Each row comes from the steps of one path. Every step used is in the known rows, and no mark comes twice. Write the path behind each row, first mark first.
Known rows
topo -> momus: [  8   0  -8   3   7 -15  14  -9  -3   9   1  -4  -2  -7   9  -7 -13  -5
   9  -5  -5  -2   0  11   3   7  11  -1   7  -2   3   4   6]
nurufa -> topo -> zope: [  3   0  -7   3   1   1   5  -7  -6  -1   2  -6  -4  -4  -1   8  -4   4
  12  -4   3  -7  -2  -4  11   1 -25   1   2  -5  12  16  -7]
redi -> goti -> bulukud -> momus -> zuran -> zope: [-14  -2   7   2  -3  13 -12  -2   5   8   1   2  17  -9 -18  -3  14  12
   3   4   1  11   5  -5 -10  -5 -11  12  -2   2  -1  13   0]
momus -> zuran: [ -2 -10  10   4   6 -14   2  -3  14  -3  10   5  -3  -5  -9  -5   6  -2
  17   4  14   1  -7   2  -6  -7   7   5 -11   3  -1  -4 -10]
redi -> goti -> topo -> zope: [ 11   2   3 -14  -9   1   1   5  -3  -4  -9 -18   9  -4  -3  21 -12  -3
  13  -8  -8   1   8  -3   3  16 -23  -6 -11 -10  11  19  -3]
sezo -> momus: [  5   4  13   3  12 -14  11   7  -3   5  21 -10  -3   1   5   6  -3  -8
  11  -6  -6   5  -3   5  -4 -14   8   7  -1   9   6 -18   2]
redi -> goti: [  0  -1   6 -12  -2  -3   2   7  -1  -3  -2 -14   6  -3   2   4  -7 -11
  11  -5  -2  10  16  -6   4  -9  -9   2 -16  -6   3   6   3]
nurufa -> topo -> momus: [ -2   2 -18   2   5 -15  11 -14 -15   9   2   3  -2  -3   9  -8 -13  -1
   7  -3 -11  -7  -5  11   7   6  -2   2   7  -3  10   2   1]
zuran -> goti -> topo: [  1  -6 -14  -9 -15  -9  -5   9  -3 -24   3 -10 -11   8   6  17   4  -5
   1  -2 -16   5   5  -1   0  23 -14 -13 -16 -14   5  -9   7]
kipu -> momus: [ -4   0   9   8   4  -9   5  -4  13  -3  15  -5  -1   5  18   5 -14  -4
   0   8   1   3  -1   1   5  -2   5   6   7   8  14  -2   6]
redi -> goti -> topo -> momus -> zuran: [  2  -1   3  -8   2 -19   3  -5  -1   5  -1   4  13  -7  -8   1 -10  -2
  20   1  -8   0  -4  10  -8  16   7   3 -14   0   4   5 -10]
zamiz -> momus -> zuran -> zope: [ -5 -10  -2   9  -1 -13  -1  -1  11 -10   5   6   7  -1 -20   5   5   8
  19  -3   4   3   8  -6 -10  -5  -2  13   5 -10  -8   3  -9]
zamiz -> momus -> zuran: [ -1  -8   7   5   9 -31   6   5  15  -8   8   5  -6  -3 -14  -5  -4   0
  24   7  15  -2  -4  -6 -12  -8   9  12  -4  -4  -4   2 -19]
zope -> topo: [  0   2   4  12  -9 -10  -5   3   4   0  -1  -3   1   3  -3  -4   1   4
   9   5  -1   2  -8   0   0  -1  -5  -1  -2  -6  -5   0  -6]
zuran -> goti: [  2  -6  -8   3  -7  -1  -1  10   1 -22  10 -10 -16   3   5   5  11  -5
   4   0  -3  10  11 -14   3   6  -8  -4 -15 -11  -3  -1   6]
zope -> bulukud -> momus: [ -8   5   8   1   2   8   1   3  -5  11  -2   3 -13  -2   6 -15   8   9
 -17   5  14   1  -9   4  -3 -10  -4   6  10  -1   0   0  11]
zamiz -> momus: [  3  -5  -4   2   5 -31  11   9   8 -10   3  -7 -13   2  -1   0 -13  -4
  16   1   7  -2   4  -6  -5  -9   3   7   7 -13  -1   1  -6]
zamiz -> momus -> sezo: [  3  -8  -9 -12  17 -40  16   6  10  10   6   1  -9   0  -1 -10  -8  -1
   9  -3  11   1  -1  -4  -2  -7  14  -2   9  -4 -16  -5  -3]
zope -> bulukud: [  4   3  -5   3   2   8  -3   0  -8  -1  -2   0  -7   3   3  -8  12   1
 -11  -1  12  -6   2   4   6  -6  10  -4   3   0   0 -13   7]
goti -> bulukud -> momus -> kobetuz: [-13  -2  14  -8   9  -8  -4   2  18  17  11  -3  -5   2  12  -8  -7  -6
  -5   5  11  10 -16  -3  -3  -6  -2   3  22  27   9  -1   0]
goti -> bulukud -> zope -> topo -> nurufa: [ -5   5 -12   5  -8  26 -15  -4   6   3 -15   7   7  -3 -14  -2   4  -5
  -8  26 -18  -9  -8   2   0  -2  11 -13   3   3 -12  12   3]
zuran -> zope: [ -2  -9  -9   5  -6   4  -1  -5   4  -8   3  -5   4  -1  -5   8   7   2
   4 -12  -3   6  13   2   4  -4  -8   2   7 -10  -2  -4  11]
nurufa -> topo: [-12  -4 -14  -1   0 -11   3  -7  -8  -5   8   0  -9   3   5  -1  -1  -1
   4  -1  -2  -5  -5   4  10  -8 -16   1   0  -3  11  -8   0]
nurufa -> topo -> zope -> bulukud: [  4   7  -9   4   1  16  -4  -4 -18   2  -5   1  -3   0  -2  -1   9  10
  -7  -1   9 -12   0  -2  11   0  -9  -2   6  -1   8   5  -3]
topo -> zope -> bulukud -> goti: [ 18   4   9   4   3  23   6  -1  -6  -5 -12  -4   4  -3   7   2  -4  -1
 -14  -7   3  -5  23  -5   7  -6   4   0 -18  -3  -5   3   2]
zope -> bulukud -> momus -> kobetuz: [-11  -1  16  -8   6  -5   0   3  10  13   8   5  -8   7  12  -7  -4  -3
  -8  -1  16   8 -12  -1   0 -10  -1   6  25  19   1  -7   1]
bulukud -> zope -> topo -> momus -> kobetuz: [  3   2   1   3   5 -15   0  -8  14  13   3   9  12   7   3  -8 -20  -4
  12  -2  -7   0 -10   3  -4   1   9  -2  16  19  -3   5  -5]
nurufa -> topo -> momus -> kobetuz: [ -6  -4  -4  -7   9 -24   9 -10   2  11  12   5   2   6  14  -1 -20 -11
  11  -7  -6   1  -9   5   8   3   1   3  22  18   9  -5  -7]
nurufa -> topo -> zope -> bulukud -> goti -> redi: [  4   0  -3   8  -6  24   1   3  -3 -14 -20   1  -5  -1  -1  -1   0  -7
  -8 -15  -2  -9  -2 -10   3 -20  -2  -9 -13  -6  -6  -3  -8]
goti -> bulukud -> zope: [  3   2 -19   9  10  18 -15 -11  14   3  -1  -1   3  -4  -9 -17   3   3
  -9   9   1 -14  -3   3  -8 -15  11 -14 -10  13   6   4  17]
topo -> momus -> sezo: [  7  -4 -13 -12  17 -27  19  -8   2  25   4   3   0  -7   7 -16  -8  -1
   5  -8   1   2  -5  11   4   5  20  -7   8   5 -13  -3   7]
kipu -> momus -> zamiz: [ -6   0  -2  -6  14 -13  14  -6   5 -10  28  -1  -5  14   5   5 -20   1
  -7   0  21  -3 -11  -1   6 -11   0   5  18   2  16   3  -4]
kipu -> momus -> zuran: [ -7  -4  18  10   8 -13   1  -6  19  -1  19   7   4   1   1   0  -4   1
  12  13  10   2  -9   0  -5  -2  11  13  -4  12   8   0  -9]
zope -> topo -> momus -> sezo: [  6   2 -10  -5  10 -28  12  -6   1  28  -1   6   6  -5   1 -18  -6   5
   7  -2  -3   2 -11   9   2   9  18  -7   8   3 -18   1  -1]
kipu -> momus -> kobetuz: [ -8  -5  17  -2   8 -19   3  -2  24   2  22  -2   2  13  22  10 -21 -14
   6   1   4  10  -5  -3   6  -3   6   7  22  26  13  -8  -3]

Which path is each row?
[ 12   5   2   4   1  23   5  -4 -14  -5 -11   1   5  -1   7   1  -3   2
 -15  -6  -1  -8  20  -4  10  -6  -4   1 -17  -2  -1   2  -1]	nurufa -> topo -> zope -> bulukud -> goti
[  8   0   1   6  -3  25   0  -3  -8  -9 -11   2  10   1   5   1   3   0
 -20 -11  -5   1  30  -1   5 -10   6   1 -15  -6  -9 -10  10]	zuran -> zope -> bulukud -> goti
[  6  -1  -7  -7 -12  11  -4   0 -10 -14 -13  -1  10   7   5  14  -2   0
 -18 -10 -17  -2  19  10   2   9  -3  -9 -15 -10   0 -16  10]	zuran -> zope -> bulukud -> goti -> topo
[  1   1 -11   7  -4  19  -9  -3  -9  -3  -5   2   4   2  -5  -1  18   8
 -12  -7   5  -2  12   2   5  -5   4  -2  10  -6  -4 -11  12]	zuran -> zope -> bulukud
[  0  -2   1  -6  -8 -14  -5  11  -3 -18  14  -3  -3   7  -4  18   8  -3
  10   1 -17   6  -3  -1 -10  19  -6  -3 -21  -3   4 -13  -4]	sezo -> momus -> zuran -> goti -> topo
[ -1   8   7  -4  -3  12   0   3  -8  10  -8   0  -8  -3   2  -3   4  13
 -14   3   9  -3 -10   3  -4   5 -16   2  11  -4   5  11   6]	goti -> topo -> zope -> bulukud -> momus
[ -7  -1  -3  -6 -13  -1 -12   9  -6 -14   1   5  -8   6  -4   6  15   7
  -6   8  -6   4  -7  -1  -9  21 -10  -4 -14  -9   1  -5   1]	zope -> bulukud -> momus -> zuran -> goti -> topo
[ 11   1   6   3   2  17   5   0  -6  -7  -9   0   1   1  11  -4  -1  -5
 -19  -5   1  -2  22   1   6 -12  12  -1 -20  -2  -6 -12   7]	zope -> bulukud -> goti
[  1  -2  10   7   2  -8   0  13   1 -14  23  -1  -6   2  -7   6  16  -3
  16   5  -4  11   2 -14 -10   2   2   7 -21   3  -4  -6  -9]	sezo -> momus -> zuran -> goti
[-12   2  13  -7   5   0   0   0   2  15   7   7  -5   6   9  -3  -5   2
  -5  -1  13   3 -15  -5   4  -6 -15   8  26  19   7   4  -6]	nurufa -> topo -> zope -> bulukud -> momus -> kobetuz
[ -8  -6 -11   9  -1  -3  -1 -15  -4   3   4  12  15  -5 -14   1   7  10
  14  -5  -7   0   2   6  -2   5  -4  10   4  -4  -1   4  -5]	nurufa -> topo -> momus -> zuran -> zope
[ -5   1  19  -7   6   1   2   3  10  15   5   2  -5   4   9  -3  -5   0
  -5  -2  17   6 -11  -5   1  -6  -7   7  27  18   2   6  -4]	topo -> zope -> bulukud -> momus -> kobetuz
[  4   1  11  12   1  23  -2  -5  -1  -7  -3  10  17   2   3   2   2   4
 -17  -1  -3   1  24  -3   1  -8  12  10 -14   4  -5  -6   2]	kipu -> momus -> zuran -> zope -> bulukud -> goti
[ -2  11  11 -10  -6  15  -3   7 -12  11 -12  -4   0  -4   1  -1   1  11
 -11   2   5   0  -3  -1  -3   5 -19   4   4  -5   5  17   5]	redi -> goti -> topo -> zope -> bulukud -> momus
[ -1   0  -5  10   0   5  -9   0  -4  -4  -2  11   6   2 -18  -3  17  13
  -1   0  10  -4   8  -3  -5  -6  10   9   8  -6  -8  -6  -4]	zamiz -> momus -> zuran -> zope -> bulukud
[ -9  -2  -5   3 -19  18  -6  -1   0  -3 -13   4   8  -2 -12  14   7  -5
   1  12 -20   4   3   2   7   4  -2  -3  13 -12 -17   8  -1]	zuran -> zope -> topo -> nurufa
[ -1 -10   8  -7   9 -36   9   9  19  -4  12  -3  -8  11   6   5 -21 -14
  18  -5  10   5  -2 -10  -2  -9   4   7  21   9   1  -6 -13]	zamiz -> momus -> kobetuz
[ 12   7  -5  -2  -4  13  -6   0 -11  -2 -10  -4  -1   1  -2   7   6   6
  -8  -3   5 -11   0   3   5  13  -4  -9   3  -4   6   1   2]	goti -> topo -> zope -> bulukud
[  0   8  11   3   1  15   2   2  -5  14  -5  -1 -10  -6   2 -10   6  13
 -13   4  17  -2  -8  -2  -2  -4 -11   7  13  -2   1  15   6]	topo -> zope -> bulukud -> momus
[  7   7  -4  12  -3 -15   6  -6  -5  13  -5   0   7  -4   2  -9 -11   3
  11   2 -11  -2  -7   8  -2  12   6   0   5  -4  -3   8  -3]	zope -> topo -> momus
[  2   9 -11  18  -3  11 -21  -6   9   6  -7   3  11   1 -14 -16   5  11
  -3  15  -4 -10 -12   0 -10  -7   4 -11  -9   8  -2   9   3]	goti -> bulukud -> zope -> topo
[  2  -4   0  -2   4 -22   4  -9   2   4   3   7   6  -6  -6  -1  -7   0
  17   2  -4  -4 -11  14  -9  16  10   1  -6   1   3  -1  -9]	goti -> topo -> momus -> zuran
[13  6 -1  5  2 17 -2 -1 -8  2 -7 -4 -3 -3 -2 -1  9  6 -6 -2 14 -9  4 -3
  7  1  1 -3  5 -1  2  6  1]	topo -> zope -> bulukud
[  0   5   3  11   3  14  -9  -1 -10   3   7   9  11   2 -14   0  22  11
  -3  -3   4  -1   4   2  -5  -8  12   8   5   5  -5 -15   0]	sezo -> momus -> zuran -> zope -> bulukud
[ -4  -5   5  10  -5   0  -3  16  10 -21   7  -1 -13   1 -11   2  15 -11
  17  -7  -5   7 -16 -17 -14 -12   5  -5 -17  -3  -9 -10 -12]	sezo -> momus -> zuran -> goti -> redi
[ -7  -3  -5 -26 -15   9   0   6  -5  -9 -15  -6   3  -1  -1  24  -8 -21
   1   8 -26   3   8   7   9  12  -3 -10  -4 -11  -2   1   5]	redi -> goti -> topo -> nurufa
[  0  -1  -2 -20 -11 -11  -3   8  -4  -9  -6 -14   7   3   3  15 -11 -10
   6  -6 -15   5   8   5   1  10 -14  -7 -16 -10  10  -5   5]	redi -> goti -> topo
[ 10  -1   5   9  -5  24   3   6   4 -14 -20  -3  -4  -3  -1  -2  -1 -10
  -7 -17   1  -6   1 -10   0 -19   6 -11 -14  -6 -10  -3  -5]	topo -> zope -> bulukud -> goti -> redi
[ -1   6  -4  -5   3   9 -12   3  -1   7  -3 -19   9  -7   0  -6   1  -7
  -1   8  -1   4   8  -7   2  -3   1  -5 -12  10  12   5   4]	redi -> goti -> bulukud
[-12  -7  19  -9   6 -16   6   3  19  11  13   0  -9   5  13  -2 -13  -8
   2  -3  12  13 -12  -1  -1 -10  -8   7  22  17   3  -3  -1]	bulukud -> momus -> kobetuz
[ 11   4 -14  -3  -4   3   5  -9 -16   1 -14   2  15  -1   8   6 -12   1
 -11 -11 -25  -4  15  17   1  20   8  -5  -4  -8   0  -5  10]	zuran -> zope -> bulukud -> goti -> topo -> momus
[ 13   6 -10  -6  -1  -3   9  -7 -15   3 -14   0   8  -1  12   2 -17  -3
  -9  -7 -20  -7  10  17   1  19  12  -7  -8  -5   3  -6   7]	zope -> bulukud -> goti -> topo -> momus
[ -6   0   0   0 -14   8  -1   3   1  -1 -11   2  -1  -2  -5   9   2 -11
   2  17 -15   1  -4   3   7   2   3  -5   8  -9 -14   5  -4]	zope -> topo -> nurufa
[ -4   3  16   0   1   3  -4   0   2   9  -1  11  -1  -6 -12  -5   9  14
   0   9  15  -3 -18   3 -12   5  -6   8  -1   2   0   9  -9]	goti -> topo -> zope -> bulukud -> momus -> zuran
[ -1  -7  -3 -18 -12  12   6   2  -1 -13 -15  -2  -1  -1   6  22 -11 -22
 -10   7 -27   0  12  11   9  10   4 -11  -8 -11  -7  -6   6]	bulukud -> goti -> topo -> nurufa
[ -5   4 -18   8   4   4 -15  -3  -7   1   7   0   0  -5  -5 -10  16   4
   1  18  -7  -3  -5  -9  -3  16   4  -4 -12  10  10   7  -6]	nurufa -> topo -> momus -> zuran -> goti -> bulukud
[ -1  -9   1   6  -4  -4  -3   7   7 -20  13   0 -10   0  -6   1  17  -2
  13   5   3   9   5 -15  -5   7  -2   2 -22  -6  -5   1  -6]	momus -> zuran -> goti
[ -2  -1  -3   9  -2  16 -12  -5  -5  -2  -2  11   7   0 -14  -3  23  12
  -6  -2  10  -2   7   2   0  -5   8   4   4  -1  -6  -9   2]	momus -> zuran -> zope -> bulukud
[ -1   8   4  -2  -9  16  -4   9 -10   2  -6  -2 -11  -1   2   1  10  14
 -15   4   5   0  -5  -5  -4  12 -20   1   4  -8   2  14   7]	zuran -> goti -> topo -> zope -> bulukud -> momus
[ 12   7  -9  -1  -9  17  -9   5 -14 -10  -8  -5  -4   3  -2  11  13   7
  -8  -2   0  -7   5  -6   5  19  -8 -10  -4  -8   4   5   2]	zuran -> goti -> topo -> zope -> bulukud
[ -7   4  -4 -13  12  -4   8  -2  -7  29   0  11  -7  -4   1 -18   8  16
 -13   0  15  -2 -15   1   4  -4  -5   0  14   5 -10   6   4]	nurufa -> topo -> zope -> bulukud -> momus -> sezo
[-11   4   4   2   5   4  -4   0   5  16   2  -8 -10  -8   6 -15   4   5
 -13  13   9   3 -14   2  -6  -6  -5   3   8   9   9   7  10]	goti -> bulukud -> momus
[  4  -4   2   7  -5  19   1   7   5 -16 -18  -1  -8   0   2  -6   1 -13
 -11 -15  -1  -4   0  -5  -1 -24  12 -11 -16  -6 -12 -15   0]	zope -> bulukud -> goti -> redi
